In the rows, zero is written as 128.
Known rows, with every way that one mark hangs from another
k_176{k_301 k_328{k_230{k_893} k_466}}:  89 146 125 142 123 119 115 105 126 129 111 136 118 138 148 116  92 112 140 174 113  98 137 112 110  81 130 113 135 140 157 107 151
k_301{k_176{k_328{k_466{k_832}}}}: 109 153 135 118 128 140 115 126 130 134 119 139 111 145 117 127  92 102 135 164 118 114 122 114 110 106 120 118 138 151 153 143 118
k_176{k_328{k_230{k_728} k_466}}:  97 144 122 131 132 114 127 112 129 116  99 133 114 148 152 122 101 105 139 157 114 120 131 121 112 112 132 114 142 152 150 111 147
k_196{k_621{k_466{k_328{k_230}}} k_832}:  91 138 127 117 131 119 120 103 139 157 123 135 117 167 138 130  88 104 140 154 124  87 128 111 102 112  95 112 139 162 141 111 139
k_301{k_176{k_328} k_230{k_728 k_893}}: 111 152 124 145 125 123 117 132 138 113 132 123 119 142 150  98  86 121 101 155 121 122 125 127 103  94 121 111 131 133 165 141 132
k_621{k_466{k_328}}: 102 136 122 114 132 120 144 152 133 147 113 125 112 171 122 130 107 108 137 141 109 122  86 113 100 108  93 112 137 160 156 151 147
k_176{k_301}: 106 145 133 132 122 131 132 115 116 126 117 133 113 134 122 130  97 116 138 149 115  92 102 118 116  78 116 121 136 146 144 156 139
k_883{k_401}: 122 132 132 102 128 141 144 119 124 124 104 133 115 116 127 120  97 116 141 127 121 110  99 122 118 107 142 114 130 160 130 154 153
k_832{k_196 k_466}: 101 127 131 155 134 118 128 125 126 116 121 103 109 133 125 135 101 101 149 128 107 121  79 122 117 120 157 121 152 162 161 170 149
k_466{k_328 k_832{k_196}}: 119 133 133 122 138 119 134 145 130 121 112 139 105 162 125 133 101  94 149 136 110 108  75  90  85 106  95 118 151 168 184 157 129
k_621{k_466{k_328{k_176} k_832}}: 102 138 122 109 134 113 125 155 137 149 112 144 112 182 119 127 105 103 142 145 115 120  98 107  94 107  82 109 142 162 162 150 136
k_466{k_328{k_230} k_832{k_196}}: 113 137 133 125 137 114 127 135 131 119 110 141 107 161 141 128 100  92 150 137 115 105  88  96  78 105  97 116 150 163 187 146 131
k_196{k_621}: 101 142 129 122 126 133 151  93 132 147 115 131 113 141 129 134  95 112 138 138 116 102 114 114 118 112 114 121 138 151 134 139 150
k_883{k_728}: 111 154 124  95 137 129 143 131 126 137 104 129 113 158 127 122 103 117 134 128 117 118 103 124 122 107 138 118 138 150 128 156 159
k_230{k_301{k_176} k_328{k_466{k_832}} k_893}:  91 140 138 143 125 145 119 127 131 153 123 138 115 146 169  78  87 121 110 147 108 111 106 124 107 101 116 115 141  95 172 136 118
k_328{k_230{k_301{k_176} k_728} k_466{k_832}}:  87 147 131 140 126 116 128 111 128 120 114 158 116 166 165 101  94 111 135 144 128 103 138 132 104  95 117 110 148 136 154 127 105
k_401{k_883{k_728{k_230}}}: 118 156 125 127 117 134 147 129 144 128 109 141 110 155 135 138  99 118 140 128 117 125 104 119 109 109 136 132 139 149 139 152 170
k_176{k_301 k_328{k_466}}:  96 145 126 130 123 122 120 112 122 128 113 136 114 137 119 128  94 106 146 174 110  99 123 106 115  82 126 119 136 153 150 120 135
k_230{k_328{k_176{k_301}} k_728 k_893}:  95 134 132 158 136 127 110 135 133 118 112 115 119 147 190  81  96 129  98 147 104 116 111 140 111  98 118 111 150 104 163 133 172
k_466{k_328{k_176 k_230} k_832}: 111 147 132 118 135 112 111 134 134 134 100 151 109 162 137 121 102  92 144 147 121 108 116 106  78 109  89 113 147 157 178 133 129
k_728{k_230}: 120 146 125 106 127 127 149 111 127 106 103 145 112 149 129 155 104 109 152 138 122 109 100 113 114 111 119 120 145 148 144 155 151
k_401{k_883{k_728{k_230{k_328}}}}: 116 155 125 127 119 135 142 129 145 131 111 140 109 153 141 132  99 116 136 128 114 126 100 120 107 111 136 134 140 140 142 148 170
k_893{k_230}: 121 151 134  99 131 124 144 105 121 121 104 132 115 135 117 122 102 105 122 133 125 111 100 119 112 114 108 125 132 146 142 160 154
k_728{k_230{k_301{k_176} k_893} k_883{k_401}}: 115 136 132 108 120 153 138 125 151 105 117 137 117 156 153 142  93 125 136 143 126 114 109 121 110 106 131 115 137 131 158 144 149
k_466{k_328{k_176} k_832{k_196}}: 117 136 135 124 140 114 112 145 131 123 110 137 108 161 124 124 100  90 146 143 112 112  94  95  83 111  93 117 151 166 186 150 126
k_728{k_230{k_893} k_883{k_401}}: 123 132 122 101 125 143 149 120 153  99 108 137 117 162 144 159 101 125 147 137 123 116 103 115 114 111 139 113 137 142 153 145 186
k_401{k_883{k_728}}: 115 155 127 135 119 136 145 133 141 139 110 133 110 150 133 128  99 121 133 125 113 126 103 122 111 109 137 133 135 150 138 156 168
k_301{k_176 k_230{k_328 k_728{k_883} k_893}}: 111 148 124 143 126 130 116 132 145 115 141 117 119 155 157  95  88 124  95 144 120 121 110 133  99  94 122 116 131 110 173 147 140
k_466{k_328{k_176{k_301{k_230}}} k_832{k_196}}: 113 139 131 130 134 107 105 140 130 120 120 140 110 157 120 117  94  91 145 149 116 101  99  92  78  91  91 117 147 163 190 146 118
k_728{k_883{k_401}}: 121 132 128 105 128 144 141 124 142 116 111 124 113 150 123 148 102 117 142 132 119 117  98 120 117 112 139 120 131 155 145 152 162
k_301{k_176}: 116 153 141 122 127 148 125 127 126 133 121 127 113 137 120 128  95 111 127 147 120 111 108 126 112 105 118 121 135 145 146 167 125
k_401{k_883}: 119 147 132 154 113 138 145 125 138 132 111 133 108 137 132 137  99 118 134 129 111 123  97 119 108 111 126 134 135 149 148 159 160
k_230{k_301 k_728 k_893}:  94 131 135 163 128 132 149 139 127 114 107 122 116 150 191  91  97 139 101 129 108 120 102 141 120 102 115 110 148 120 155 151 141
k_196{k_621{k_466{k_328}}}:  91 136 123 116 128 126 152 116 140 161 121 129 115 164 127 131  97 108 139 143 113 109 107 109 106 110  94 115 137 158 144 132 150

Rows
 89 126 132 156 135 113 118 121 140 136 126  99 111 140 128 125  96  90 148 140 105 117  97 113  97 125 136 120 153 168 173 139 146 | k_832{k_196{k_621} k_466{k_328{k_176}}}
118 155 126 137 120 130 125 122 133 131 135 125 120 136 128 105  86 122 110 142 125 113 117 124 103  92 123 114 122 129 161 160 133 | k_301{k_176 k_230{k_893}}
101 136 126 122 133 125 131 106 129 139 117 137 111 150 136 114  96 102 141 139 109 107  97 108 109 110 124 121 144 130 159 133 142 | k_230{k_328{k_466{k_832{k_196{k_621}}}}}
100 135 136 130 133 117 130 124 133 131 115 143 108 158 151 118  93  92 147 139 117  99  97  95  78 105  90 118 152 157 185 132 114 | k_466{k_328{k_230{k_301}} k_832{k_196{k_621}}}
 94 142 123 116 131 110 117 146 135 147 114 147 114 179 130 121 102 102 143 152 119 111 109 110  89  96  82 108 141 158 165 140 135 | k_621{k_466{k_328{k_176{k_301} k_230} k_832}}
 95 140 128 144 131 112 116 129 135 139 107 116 109 141 132 123 106  96 143 142 113 122 106 130  97 122 133 117 147 158 165 138 145 | k_832{k_466{k_328{k_176 k_230}}}
 97 142 143 146 127 139 132 138 122 112 118 127 113 145 164 100  94 120 108 139 117 115 108 143 113 101 108 119 149 134 149 157  97 | k_230{k_301{k_176} k_728}
113 146 134 108 137 122 136 113 125 109 107 126 115 140 148 101 102 106 106 133 120 116  93 129 109 114 106 125 142 129 148 149 155 | k_893{k_230{k_328 k_728}}
108 137 131 133 134 119 109 123 128 131 113 125 108 145 124 136  97 101 143 145 118  99 103 121 108 117 130 118 147 165 152 139 134 | k_196{k_832{k_466{k_328}}}
117 134 127  96 121 142 145 117 144  98 110 142 114 154 138 155 100 114 151 137 127 113 101 116 111 110 131 121 139 145 150 143 139 | k_728{k_230{k_301} k_883{k_401}}
 88 139 125 117 126 120 135 117 140 162 124 144 115 169 124 126  94 106 143 152 118 100 117 104 101  98  84 113 141 159 149 130 140 | k_196{k_621{k_466{k_328{k_176{k_301}} k_832}}}
108 137 124 125 132 116 141 113 125 124 112 147 112 162 116 132 100 107 157 135 115 107 106 104 115 104 129 115 143 157 154 151 138 | k_328{k_466{k_832{k_196}}}
 89 144 122 153 132 109 111 111 145 117 102 127 124 175 174 105 101 122 128 148 120 120 163 140 109 113 137 104 141 128 158 111 174 | k_328{k_176 k_230{k_728{k_883} k_893} k_466}
102 140 128 148 131 125 139 120 139 109 105 122 117 163 183 122 103 128 120 134 117 117 119 139 110 108 127 111 142 130 157 139 177 | k_328{k_230{k_728{k_883} k_893}}
 92 137 122 112 128 123 149 117 141 161 121 143 113 172 125 132  97 107 144 143 117 106 106 103 103 107  87 114 141 160 148 135 144 | k_196{k_621{k_466{k_328 k_832}}}
113 130 128 125 133 133 146 134 140  95 110 123 114 160 151 132 105 123 127 130 117 121 100 134 118 107 131 115 144 153 143 151 160 | k_230{k_728{k_883{k_401}}}
103 128 126 149 137 137 136 139 147 110 114 109 114 170 190 108 103 133 101 135 102 128  90 136 114 110 124 115 149 107 168 140 186 | k_230{k_328 k_728{k_883} k_893}
 96 139 127 141 130 126 107 118 133 146 113 137 118 151 155  91  93 120 124 153 107 108 120 118 109  96 122 110 141 107 167 127 164 | k_230{k_328{k_176{k_301} k_466{k_832}} k_893}
114 145 121  65 137 131 130 122 136 125 103 144 120 143 137 108  96 112 146 132 126 115 117 122 115 108 159 111 136 146 123 129 167 | k_883{k_401 k_728{k_230{k_328{k_176 k_466}}}}
 90 133 140 158 130 152 120 147 144 120 126 111 115 161 202  84  92 132  85 144 106 125  98 145 108 105 114 117 149  91 176 139 134 | k_230{k_301{k_176} k_328 k_728{k_883} k_893}
120 145 123  64 134 135 147 125 133 118 102 145 119 142 133 123  99 117 148 126 128 113 108 121 119 105 157 111 135 159 117 145 168 | k_883{k_401 k_728{k_230}}
105 139 132 135 134 117 106 118 128 130 112 126 109 145 132 133  97 100 144 146 120  97 109 125 104 117 131 117 146 163 153 134 135 | k_196{k_832{k_466{k_328{k_230}}}}
101 148 131 140 134 115 105 117 137 107 101 123 118 159 166 119 103 110 126 144 124 120 144 143 105 117 122 114 145 139 153 130 153 | k_328{k_176 k_230{k_728{k_883}}}
107 139 137 107 132 130 134 116 131 107 112 126 116 141 157  95  98 108 102 133 123 117  94 132 107 113 109 126 140 123 153 141 136 | k_893{k_230{k_301 k_328 k_728{k_883{k_401}}}}
 91 138 123 140 133 104 138  98 132 112 113 150 117 171 161 116  97 108 150 136 123 102 132 119 106 101 127 109 150 150 154 124 143 | k_328{k_230{k_728} k_466{k_832{k_196{k_621}}}}
 97 146 114 135 121 101 118 113 126 111 124 152 116 150 124 114  90 107 139 169 120  98 127 103 106  68 119 115 137 153 159 117 121 | k_176{k_301{k_230{k_728}} k_328{k_466{k_832}}}
113 156 123 121 123 123 113 114 131 135 139 140 116 141 117 100  86 104 122 147 126 109 114 117  97  93 120 120 127 125 164 145 108 | k_301{k_176 k_230{k_328{k_466{k_832}}}}
118 159 125 123 122 125 112 120 130 125 132 128 116 129 113 114  86 103 120 158 125 117 121 115 100  98 121 121 124 145 159 145 110 | k_301{k_176{k_328} k_230}
 85 142 126 146 126 111 140 105 124 118 105 139 117 156 170 102 100 115 134 137 121 109 134 137 111 103 129 112 143 135 147 120 125 | k_328{k_230{k_301 k_728} k_466}
108 153 136 120 128 142 116 125 129 134 118 129 113 139 118 126  93 103 132 164 116 116 123 118 112 108 125 119 135 150 150 141 123 | k_301{k_176{k_328{k_466}}}
118 144 122  63 136 137 140 125 134 122 104 143 117 139 140 113  97 114 143 127 125 113 101 122 116 106 157 113 137 147 123 138 168 | k_883{k_401 k_728{k_230{k_328}}}
 95 142 142 145 128 138 125 140 124 111 116 126 112 142 166 100  93 115 107 150 115 119 112 138 112 103 109 119 149 137 152 146  95 | k_230{k_301{k_176{k_328}} k_728}
113 151 126 147 123 124 128 130 135 114 135 124 121 146 147  97  87 127 101 140 125 116 119 133 104  90 120 111 130 129 159 158 135 | k_301{k_176 k_230{k_728 k_893}}
